Every row comes from one small tree of marks. The marks that hang from a mark follow it in brackets, in alphabetical order. Every link used is in the known rows. Which tree was each row made from?
Known rows:
mesu(figur): [  0.3   9.3  -7.8  -3.8   4.7  -1.0 -22.2   3.6   7.9  14.9 -18.2   4.7
 -22.9  20.2  18.7   6.7  -6.0  -6.0  -7.7  15.6  -5.2  -2.3 -27.0 -13.1
   9.3  -7.5 -17.7]
bitav(dige(mesu(figur))): [-10.7   5.8 -10.1  -4.5  29.1  -7.1 -43.6  -2.2  19.6  -2.7 -30.8  13.8
 -21.9  -3.9  19.3  -9.3   0.5 -12.2  14.3  20.6 -15.3   5.7 -31.0 -12.9
  21.5  -6.5  -9.6]
vere(figur(bitav(dige(mesu(pusu))))): [  9.2  12.5 -11.8 -14.9  19.3  -6.3 -37.8  13.4   8.4 -10.2 -28.4 -19.1
 -20.6  -1.9   9.3  11.3 -13.2 -18.6  -3.6  19.9  -9.0   5.6 -24.2  -9.1
  25.0   8.2  -5.1]
bitav(dige(mesu(fudo(vere) pusu))): [-22.3   5.1   4.0  -0.5  32.4 -13.2 -43.3  -9.3  15.4 -16.8 -12.9   8.4
  -8.5  -3.7  21.0   0.2   9.5  -6.0  12.6  13.8 -15.6  -5.5 -33.2 -27.9
  13.8  -4.4   6.5]
mesu(figur fudo): [  1.0  18.7  12.9   7.4  -0.6  11.3 -34.7   7.4  25.0  14.3  -3.7   0.5
 -24.9  18.8  26.7  15.0   0.9  10.2  -6.9  22.6  -2.3  -1.9 -36.8 -31.5
  -0.6 -13.6 -19.2]
bitav(dige): [ -0.8   5.6  -7.1   2.0  21.0  -9.6 -30.1   0.6  10.0  -4.0 -23.8 -10.8
  -3.3   3.2  -0.2   1.5   7.4  -3.1   4.4  27.4 -20.0   3.4 -23.3  -9.5
  11.9   5.0  -6.8]
fudo(bitav(dige(mesu))): [-34.3   4.3   1.2 -16.2  13.1  13.9 -29.6   7.5   4.1 -18.6 -17.4   2.9
 -28.1  -6.4   9.8   2.0  -3.9 -19.7   2.2  17.9  -7.6  -8.0 -24.8 -21.4
  16.1  -5.2  -9.0]
bitav(dige(mesu(pusu))): [-17.2   4.1  -7.1  -4.9  32.3 -13.3 -40.7 -12.1  13.5 -14.2 -22.0  10.5
  -7.2  -8.0  17.7  -6.4   2.5 -15.4  16.1  17.5 -15.0  -2.9 -31.1 -16.5
  20.7  -4.1   3.9]
pusu(figur(bitav) mesu vere): [-16.4  -0.7  -0.3 -55.8 -19.7 -33.3  -7.5   4.0 -16.1  -6.9 -32.8 -11.7
 -33.8  -9.3 -31.3   7.3  -6.8 -11.2 -10.9 -34.6 -27.1 -17.5 -25.6  17.8
  30.2 -15.1 -19.6]
bitav(dige(mesu)): [-13.3   4.8  -8.2  -8.1  26.8 -10.1 -36.5  -6.5  13.9  -7.9 -26.8   7.8
  -8.4  -8.0  10.2  -9.9   3.1  -8.0  18.1  15.2 -13.4   5.5 -25.3 -11.9
  19.2  -3.0  -1.6]
figur(bitav): [-10.0 -11.7 -10.4 -26.7  -9.2   8.8  -4.3  -1.7  -7.8  -3.2 -17.8  -9.6
 -13.8   1.1 -14.0  14.4  -9.4  -1.2  -5.3  13.6  -3.6 -11.6 -23.7  -6.8
  13.1   7.1  -1.6]
dige(mesu(figur(bitav) fudo)): [-20.0   4.9   3.4 -19.9   4.1  12.5 -32.5  -4.2  19.8   3.1 -13.0  23.9
 -31.2  -3.3  27.1  -0.4 -10.3  -1.7  11.1   4.5   5.4  -3.0 -38.1 -27.0
  16.0 -17.0  -5.9]
fudo(bitav vere(dige)): [-46.2  -1.4   6.2 -16.4  11.7 -10.6 -22.3  17.2 -30.4 -18.8   1.2 -12.6
 -33.2  16.1  -1.9  23.3   5.7 -10.9 -20.8   9.6 -14.4 -13.0  -6.3 -31.2
  -0.8   8.4  -0.4]
mesu(figur(bitav) fudo pusu(vere)): [-13.1   6.9  15.0   0.8  -0.8  -4.2 -35.3  -3.8   3.0  -2.3  -1.6   2.0
 -40.0  12.4  18.7  30.5   3.9  -6.4 -22.5  22.6 -23.2 -36.0 -44.9 -32.2
   5.1 -13.2  -7.1]
vere(figur(bitav)): [ 15.6  13.0 -11.1 -18.4   1.3  -2.8 -20.2  17.3   0.4   0.1 -23.3 -28.5
 -14.8   7.2  -0.9  16.7 -14.4  -7.8 -10.9  13.8  -2.0   7.6 -15.2  -5.8
  16.1  10.8  -9.3]
figur(bitav(dige(mesu(fudo pusu)))): [-17.3  -9.3  -5.3 -17.6  13.3   8.0 -31.3  -5.7   8.8 -16.1 -21.4   1.7
 -21.5 -11.1   1.0   7.2  -4.4  -8.6   6.3  23.5 -13.0 -11.7 -38.9 -17.0
  21.0   3.3   2.4]
fudo(bitav(dige) vere(figur)): [-27.7   7.8   4.6  -9.3  18.5  -8.8 -27.1  30.9 -12.8 -23.2 -18.0 -23.9
 -31.4  14.6   5.0  23.8   4.4 -17.2 -24.8   8.8 -19.7  -5.5 -11.2 -26.1
  10.0  12.0  -8.4]
pusu(mesu(figur)): [ -9.6   8.3   0.5 -34.4   1.7   0.9 -23.9  -1.3   5.7  11.1 -19.2  10.7
 -21.4  -2.2  11.5  -4.6  -5.6 -11.6   7.5  -7.6   4.7   0.6 -34.8  -3.7
  24.9 -14.6 -13.9]
pusu(figur mesu): [ -8.0  12.0  -1.3 -41.2  -4.3 -15.6 -18.7   4.2  11.3  -3.7 -25.3  -8.1
 -11.9  -2.0  -0.6  -4.2 -12.7 -11.0   3.1 -28.3  -2.1   4.7 -34.9   7.7
  29.2 -14.9 -19.1]

Which tree is each row?
[ -5.7  17.1  18.6  -1.3   2.2  -9.7 -21.4  10.4   3.9  -1.6   3.7 -20.5
  -1.6  19.5  10.5  23.0  11.0  19.1 -11.6  -1.5  -2.8   0.9 -17.9 -34.0
  -5.8   1.8  -0.4] -> mesu(fudo(vere(figur)))
[-13.4  11.9  -2.7 -10.1  22.3  -6.5 -54.6   2.0   6.6   1.3  -8.2   8.6
 -39.6  -1.0  18.3   2.3  -6.4  -4.9  10.7  29.9  -6.0   8.8 -26.0 -24.9
   9.7  -5.4  -6.5] -> vere(dige(mesu(figur(bitav) fudo)))
[-30.2  18.7  26.0   1.2   5.8 -10.7 -40.4  -2.6  -9.7 -19.2  18.3 -10.4
 -26.1   5.0  10.4  29.8  12.4  -7.2 -16.5  22.7 -19.7 -32.5 -27.0 -41.3
  -5.5 -11.7   3.6] -> mesu(fudo(bitav) pusu(vere(dige)))
[-20.2  -1.7 -10.8 -27.6   7.6   3.5 -24.2  -7.1   8.7   3.4 -23.2  26.4
 -30.5  -3.8  21.0  -5.5 -15.2 -12.6  11.3   0.2   3.7  -3.6 -30.7 -14.0
  22.4 -13.4  -5.5] -> dige(mesu(figur(bitav)))
[ -8.0   0.2  -7.3 -28.7 -19.1 -36.7  -2.2   5.8 -16.6  -7.4 -29.1 -21.2
 -26.9   9.6 -29.5  19.0  -5.0  -2.9 -24.5 -14.0 -34.2 -20.5 -14.9   8.9
  13.6  -5.4 -18.4] -> pusu(figur(bitav) vere)
[-18.6   8.9  16.4 -28.4   1.8   1.1 -28.5   3.4   7.5   7.6  -6.6   8.0
 -22.9   3.6  15.0   5.1   4.1   2.6   2.3 -12.9   2.7  -2.6 -38.1 -20.3
  16.2 -15.2 -10.2] -> pusu(mesu(figur fudo(vere)))
[ -6.4  13.7  14.0  -3.0   9.2 -10.7 -34.5  15.8  -0.4  -4.6   3.5 -24.4
 -17.5  15.5   5.3  26.0   7.5  14.1 -12.1  13.9  -9.5   3.6 -17.9 -34.0
  -3.7   8.2  -0.8] -> mesu(fudo(vere(dige figur(bitav))))
[-26.8  19.4  23.9   5.9   1.2   1.0 -40.3   3.6   4.0  -8.2   7.1   4.5
 -44.0  15.2  29.1  30.5   6.3 -13.8 -26.1  21.7 -19.3 -37.9 -40.5 -41.8
   0.3 -21.0 -11.5] -> mesu(figur fudo(bitav) pusu(vere))
[-17.6   8.0 -11.5 -17.8  27.7 -22.8 -48.2  -6.5  -2.4 -13.0 -10.6   3.0
 -27.8  -4.1  12.8   0.9 -11.4 -18.4   8.5  18.8 -11.3   1.1 -23.9 -15.3
  16.4  -2.2   2.5] -> vere(dige(mesu(pusu(figur(bitav)))))
[ -4.0  16.3   0.7  -7.7   8.7 -36.3 -19.2  -9.3 -16.3  -7.5  -4.9 -14.0
  -2.5  10.3   5.6  18.6   5.3 -14.1 -15.1   0.8 -18.8 -22.7 -15.5 -13.2
   7.2  -4.4   6.6] -> mesu(pusu(vere(figur)))
[-10.0  12.1  -6.4  -5.5  32.8 -25.8 -42.7  -7.0   8.2 -13.5 -25.5   2.4
 -12.5  -8.5  13.6  -3.2   4.3 -16.6  10.2  13.9 -22.9  -2.7 -24.3 -12.9
  21.4  -4.4   1.7] -> bitav(dige(mesu(pusu(vere(figur)))))
[-34.3   5.6  23.0 -36.5  -4.3   8.7 -19.3   2.9  -1.8  -6.5   1.7  -0.4
 -14.8  -5.2   3.4   8.8   5.4   1.0   2.8 -18.3   6.3  -9.1 -31.4 -23.5
  14.1 -13.2  -2.7] -> pusu(mesu(fudo(bitav vere)))
[-17.9 -12.6 -12.4 -21.1  15.0   4.5 -27.1  -6.8   3.1 -16.5 -25.9   2.5
 -21.1 -11.1  -1.6   4.7  -7.7 -13.9   6.0  21.6 -14.0 -11.9 -34.7 -10.1
  24.6   4.7   2.1] -> figur(bitav(dige(mesu(pusu))))
[-12.0   5.0  11.3 -33.1  -5.0  17.8 -30.8   3.6  14.7   7.6 -12.2   7.7
 -30.9  -6.2  10.1   4.7  -4.7  -1.7   5.9   1.2   5.1  -3.7 -45.5 -14.3
  22.4 -15.8 -14.7] -> pusu(mesu(figur(bitav) fudo))
[-16.7   7.0  -7.3  -7.3  28.2 -27.9 -39.4 -10.0  10.5 -16.7 -26.7   5.8
 -13.3  -6.5  11.1  -4.3   3.1 -16.4   8.3   8.8 -26.1  -6.9 -28.9 -10.5
  21.3  -7.4  -1.6] -> bitav(dige(mesu(pusu(figur vere))))
[ -5.9  10.2  15.2  -1.9   6.6  -5.5 -28.0  14.8   6.6  -5.9  -3.7 -23.3
  -9.9  14.8   5.4  24.2   9.9  14.5 -11.3   8.6 -10.6  -1.3 -22.8 -31.4
  -0.4   6.5  -1.9] -> mesu(fudo(vere(figur(bitav(dige)))))
[-15.6  10.2  -0.7  -5.3  14.5 -39.7 -26.2 -15.9 -23.3  -8.9   0.9  -7.8
  -8.8   8.1   0.7  16.4   9.6 -13.6  -9.9  12.8 -24.0 -24.8 -15.8 -16.2
   2.7  -3.8   9.9] -> mesu(pusu(vere(dige)))
[-16.0   7.0  -7.6  -2.2  31.4 -21.2 -44.0  -8.7  10.9  -8.8 -26.9  15.1
 -22.6  -4.3  19.4  -3.5   4.9 -18.9   8.7  18.4 -24.8  -7.6 -31.8 -14.8
  20.9  -9.2  -3.9] -> bitav(dige(mesu(figur pusu(vere))))
[-15.4 -12.9 -13.0 -23.2  11.0   6.6 -24.3  -2.4   3.7 -10.8 -29.5   1.1
 -22.5 -10.6  -7.4   2.8  -7.2  -8.8   7.3  20.3 -13.1  -5.8 -30.4  -7.9
  22.8   6.1  -2.0] -> figur(bitav(dige(mesu)))
[ -2.5   4.9   8.9  -2.4  -6.4  22.8 -32.3  10.2  20.9   8.6  -9.4  -0.5
 -36.2  13.8  18.1  20.0  -5.9   7.4 -10.9  27.1  -4.6  -7.8 -42.7 -28.2
   5.6  -7.4 -19.4] -> mesu(figur(bitav) fudo)
[ -7.0  19.4  15.5   4.6   4.7  -9.5 -33.2  -5.4  21.7 -16.1   6.0 -14.3
  -1.3  13.9  24.2  20.4  -1.0  -0.5 -10.3   5.6  -8.0 -16.1 -43.0 -30.5
   4.0 -12.2  -2.4] -> mesu(fudo pusu(figur))
[-22.4  11.1  20.1 -30.3  -0.2  16.3 -32.4   3.8  11.8  -5.7  -4.7  -1.1
 -17.3 -12.9   5.0   2.1   2.6  -2.6   9.8  -0.2   4.4  -3.2 -37.5 -19.3
  17.6 -14.1  -8.7] -> pusu(mesu(fudo(bitav(dige))))
[  0.4  24.8  -4.5 -17.1  13.4 -50.5 -34.6   5.5 -22.2   2.6 -16.4 -14.7
 -25.9   1.5  -8.0   8.6   5.0  -7.2  -5.0   4.6 -24.4   2.2   4.4  -5.8
   6.6  -3.8  -4.2] -> pusu(vere(dige(mesu) figur))
[-12.8  10.5  16.3   5.5   2.3  -1.2 -28.4  10.3  11.6   9.1  -1.5   0.9
 -25.8  27.3  24.5  21.3   8.8  13.7 -15.8   8.0  -7.9  -7.0 -31.6 -37.4
  -3.6  -7.6 -12.2] -> mesu(figur fudo(vere))
[-27.3  14.7  24.5   1.3   2.8  16.3 -31.7  -3.6   9.2 -19.1  17.6  -6.6
 -10.9   6.8  25.3  24.2   3.0  -6.6 -10.5  19.5   0.2 -26.8 -39.7 -44.2
  -0.6 -11.5   4.0] -> mesu(fudo(bitav) pusu)
[ -8.6  -3.1 -11.2  -0.2  21.2   0.9 -39.5  -1.8   9.5  -8.5 -22.0   5.3
 -36.0  10.3  24.0  15.8  -8.6 -27.6 -13.2  36.6 -20.0 -22.3 -47.6 -18.0
  21.8  -0.8  -9.0] -> mesu(figur(bitav(dige)) pusu)
[-17.1   5.8  16.8 -38.3 -14.6 -11.2 -22.6   0.8  -8.5  10.0 -13.5   6.2
 -39.7  -7.5 -10.6  11.0   7.9   1.0  -5.3 -11.0 -16.1 -19.5 -31.4  -7.6
  17.3 -20.3 -14.2] -> pusu(mesu(figur(bitav) fudo) vere)
[-29.0  -1.0  -7.3 -25.5  11.4 -14.9 -25.7 -17.2  -3.7  -5.7 -17.5  29.0
 -33.3  -4.6  21.0   1.8  -8.8 -22.1   3.0  -3.9  -9.9 -23.3 -32.2 -16.7
  22.6 -17.1   3.7] -> dige(mesu(figur(bitav) pusu(vere)))
[-33.6  13.9  12.0 -12.0  13.9  12.1 -42.1  -8.4  18.6  -9.5  -0.5  28.5
 -31.7  -1.4  45.3   3.6  -8.7 -17.5   6.4   5.7   5.6 -16.0 -43.1 -39.3
  14.9 -24.6  -0.8] -> dige(mesu(figur fudo(bitav) pusu))
[-27.1  19.6  26.0  -3.0  -5.9 -13.8 -29.1   2.2   2.4 -24.1   7.5 -15.1
 -24.0   9.9  11.0  30.7   3.3  -8.9 -25.1   1.5 -22.2 -35.2 -34.2 -32.7
   1.4 -18.0  -7.6] -> mesu(fudo(bitav) pusu(figur vere))
[-10.5  14.3  -2.5  -6.5  11.6 -48.9 -29.5  -6.9 -13.5 -15.0  -8.1 -15.0
 -15.7  12.4   1.2  17.0   0.9 -17.6 -17.6   3.1 -31.5 -22.3 -20.8  -8.5
   8.2  -7.0  -2.0] -> mesu(pusu(figur vere(dige)))
[-37.0  12.0   3.3 -21.9  21.8 -16.1 -36.0  26.2 -23.4 -20.7  -6.9 -13.4
 -41.9  10.3  11.2  19.2  -3.4 -20.4 -16.5   2.7  -8.7  -0.1  -4.0 -30.7
   8.2   6.7  -2.1] -> fudo(bitav vere(dige(mesu) figur))
[-14.6  -0.7  -1.6 -49.0  -9.8 -34.7 -18.7   6.2  -9.8 -11.5 -39.1 -12.8
 -37.1 -12.8 -31.8   5.6  -3.1 -13.5  -9.3 -23.5 -35.1 -15.2 -29.7  18.3
  33.5 -12.2 -22.3] -> pusu(figur(bitav(dige)) mesu vere)
[-15.4   8.5   4.8 -39.1  -7.3 -28.0 -16.4  -4.5 -17.7  13.8 -20.2   9.2
 -30.7  -3.4  -9.6   1.8   7.2  -7.9  -3.3 -19.0 -17.2 -15.3 -20.8   3.6
  20.1 -20.4 -13.5] -> pusu(mesu(figur) vere)
[ -9.8  10.6   0.1   1.3  27.0  -0.9 -49.3  -0.4  27.5  -3.1 -23.6  11.9
 -23.0  -3.4  23.5  -5.6   3.2  -3.1  15.1  23.8 -13.9   6.2 -35.5 -22.3
  16.4  -9.2 -10.0] -> bitav(dige(mesu(figur fudo)))
[ -2.8  25.5  20.9   3.8   4.8 -23.8 -31.9  -4.8   0.6  -8.4   9.8 -17.1
  -4.7   9.9  14.1  26.3  11.8   2.1 -14.0   7.2 -15.3 -22.3 -25.4 -32.0
  -2.4  -9.5   5.4] -> mesu(fudo pusu(vere(figur)))
[-11.1  20.0  19.2   1.8  -1.3 -29.2 -28.1  -7.6   5.9 -14.8   5.4 -15.5
  -7.9  13.9  10.4  25.2   7.7   1.6 -17.8  -2.2 -23.6 -27.4 -33.6 -25.7
   0.1 -15.9  -2.6] -> mesu(fudo pusu(figur vere))
[-30.1   8.8  21.4 -30.9  -1.4  11.9 -29.3  10.1   5.0  -0.1  -4.6   8.2
 -33.3   1.9  16.1   9.1   2.0  -4.6  -2.5  -9.7   2.8  -9.0 -38.8 -25.4
  16.7 -17.2 -13.9] -> pusu(mesu(figur fudo(bitav vere)))
[ -6.3   1.7  -7.2 -17.0   2.5  -6.1 -28.1  10.1  20.9 -15.1 -31.0 -13.2
 -24.8   2.0  -1.2   7.3 -14.3  -5.5  -4.6   4.9 -18.2  -0.5 -37.1  -4.3
  22.1  -3.2 -18.6] -> pusu(figur(bitav(dige(mesu(fudo)))))
[-18.0  13.0   6.2 -13.2   8.4   5.2 -34.5  -6.7  22.8   6.4  -8.5  24.9
 -22.9   0.6  33.6  -3.8  -5.7   1.3  14.3   0.3   7.1   0.5 -34.4 -29.0
  11.5 -21.5  -6.3] -> dige(mesu(figur fudo))
[-23.5   7.9  -6.5 -22.4  15.8 -17.8 -24.4 -18.1   9.2 -13.7 -12.5  17.5
  -5.3  -3.3  25.8  -5.0 -13.2 -18.2  12.0 -15.8   0.5  -8.9 -30.5 -15.4
  21.2 -16.6   6.3] -> dige(mesu(pusu(figur)))
[-23.3   6.9  -7.1 -16.4  20.1  -8.2 -32.4 -16.9   9.9  -3.3 -12.6  31.3
 -19.7   0.4  37.6  -5.5 -10.8 -21.6  11.1  -1.5   2.2 -10.8 -34.7 -21.7
  21.0 -18.2   2.7] -> dige(mesu(figur pusu))
[ -2.4  19.7   5.8 -42.9  -4.3 -36.7 -17.0   3.4 -20.1   7.1 -20.0 -13.1
 -15.6  -8.6 -16.4   5.2   5.6  -7.2  -2.8 -25.5 -13.2  -4.6  -9.2   6.9
  20.7 -12.5  -7.9] -> pusu(mesu vere(figur))
[-21.3  11.9  -3.5 -24.3  15.0 -28.6 -23.6 -18.8  -6.2  -9.0  -9.6  14.7
  -8.0  -5.7  18.2  -0.6  -3.8 -16.1   9.0 -14.6  -4.2 -13.5 -18.3 -15.9
  16.6 -14.9  12.4] -> dige(mesu(pusu(vere(figur))))
